What can hang from each mark:
R: J
Y: Q
L: R
G: J L Y
N: Q
Q: L U Y
J: Q
U: Q

Every row comes from one small tree of marks. The marks that hang from a mark follow it in brackets, in alphabetical order. Every link used is in the known rows. Which tree was each row made from?
In the rows, zero is written as 128.
Known rows:
R(J(Q(Y))): [107 133 178 124 155  76 149 180 166 160 139 143 126 120 134  94  79 110]
Q(L(R(J)) Y): [141 138 132 118  93  96 103 122 133 135 152 153 124 139 131 162 177 120]
Y(Q(L(R) U)): [138 160  95 153 133 164 127  83 124 105 132  97 146 150 132 183 157 121]
G(Y): [156 116 161  89  74 159 136 170 137 118 181  77 109 128 113 101 134 112]
R(J): [ 72 121 198 106  92 121 124 186 155 109  85 147  77  96 122  76 104 116]
N(Q): [118 134 142 114 132 133 135 160 155 100 109 101  59 109 102 102  96 104]
G(J(Q) L(R) Y): [176  51 113  96 171 150 196 133  88 126 115 148 166 148 165  31 110 116]
J(Q(U Y)): [127 156 122 162 183 108 128 121 162 148 191 106 154 142 111 127 107 150]
Y(Q(L(R(J)) U)): [ 98 152 119 139 134 135 155 101 138 112  97 132 157 126 161 159 136 108]
G(J): [115 109 192  93 126 153 117 156 135  94 116 176  84  94  99  54 128 112]
U(Q(L Y)): [186 139 124 123 136 123 119 114 126 173 151 101 146 106  97 198 151 105]
Q(L(R(J)) U Y): [119 152 104 144 119 104 108  81 147 132 169 157 163 137 141 173 182 145]
U(Q(L(R) Y)): [206 143 111 103 109 134 119 103  96 158 168 121 159 146 106 211 168 136]
G(L): [117  83 138 156 146 131 120 163 140 106  69 106  77 133 119  96 129 113]
R(J(Q(L))): [ 75 110 134 144 140 121 132 138 123 136  61 128 101  77 147  89  74  99]
R(J(Q(U Y))): [ 90 147 149 150 182  79 157 140 177 153 153 150 163 115 143 100  84 134]
U(Q(L)): [147 118 126 120 115 164 123 125 100 140  91  97 120  83 103 156 120 114]
L(R): [130 133 161  99  64 162  90 164 110  88 137 133  80 161 100 118 145 161]

Which tree is each row?
[168 124 116  99  87 174 119 114  73 126 103 121 132 126 110 171 145 145] => U(Q(L(R)))
[137 127  96 134 112 155  95 111  82 120 111 104 108 143 122 129 116 141] => J(Q(L(R)))
[168 132 137  91 104 106 148 119 111 162 128 157 170 121 137 185 147 121] => U(Q(L(R(J)) Y))
[ 99 117 136 112  73 139 102 132 114 102  85 156  93 118 136 125 148 128] => Q(L(R(J)))
[174 146  91 139 131 119  97 100 109 150 174 110 132 164 117 166 144 136] => J(Q(L(R) Y))
[ 95 146  99 178 193  84 137  89 162 161 145 130 169  95 151 135 108 116] => R(J(Q(L U Y)))
[ 91  75 138 136 157 112 167 172 107 119  28 158 116 148 173  60  75 133] => G(L(R(J(Q))))
[128 138 166 102 123  88 145 171 132 144 146 163 138 157 137 108  99 142] => L(R(J(Q(Y))))
[160 164  75 157 118 128  84  64 132 129 205 119 150 162 110 198 205 160] => Q(L(R) U Y)
[135  67 140  98  97 122 182 172 120 118 102 127 140 152 175  80 140 114] => G(L(R(J)) Y)
[ 98 137  77 185 170 152 108  79 121 128 120  90 131 100 125 123 103 136] => J(Q(L U))
[ 68 131 142 127 132 132 148 140 119 112  99 164 147 130 156  76  80 174] => L(R(J(Q(U))))
[120 143  78 154  99 173  82  71 109  98 145 117 123 138 117 160 178 165] => Q(L(R) U)
[138 168 107 145 179  99 138 110 191 132 193 109 129 128 103 149 127 120] => N(Q(U Y))
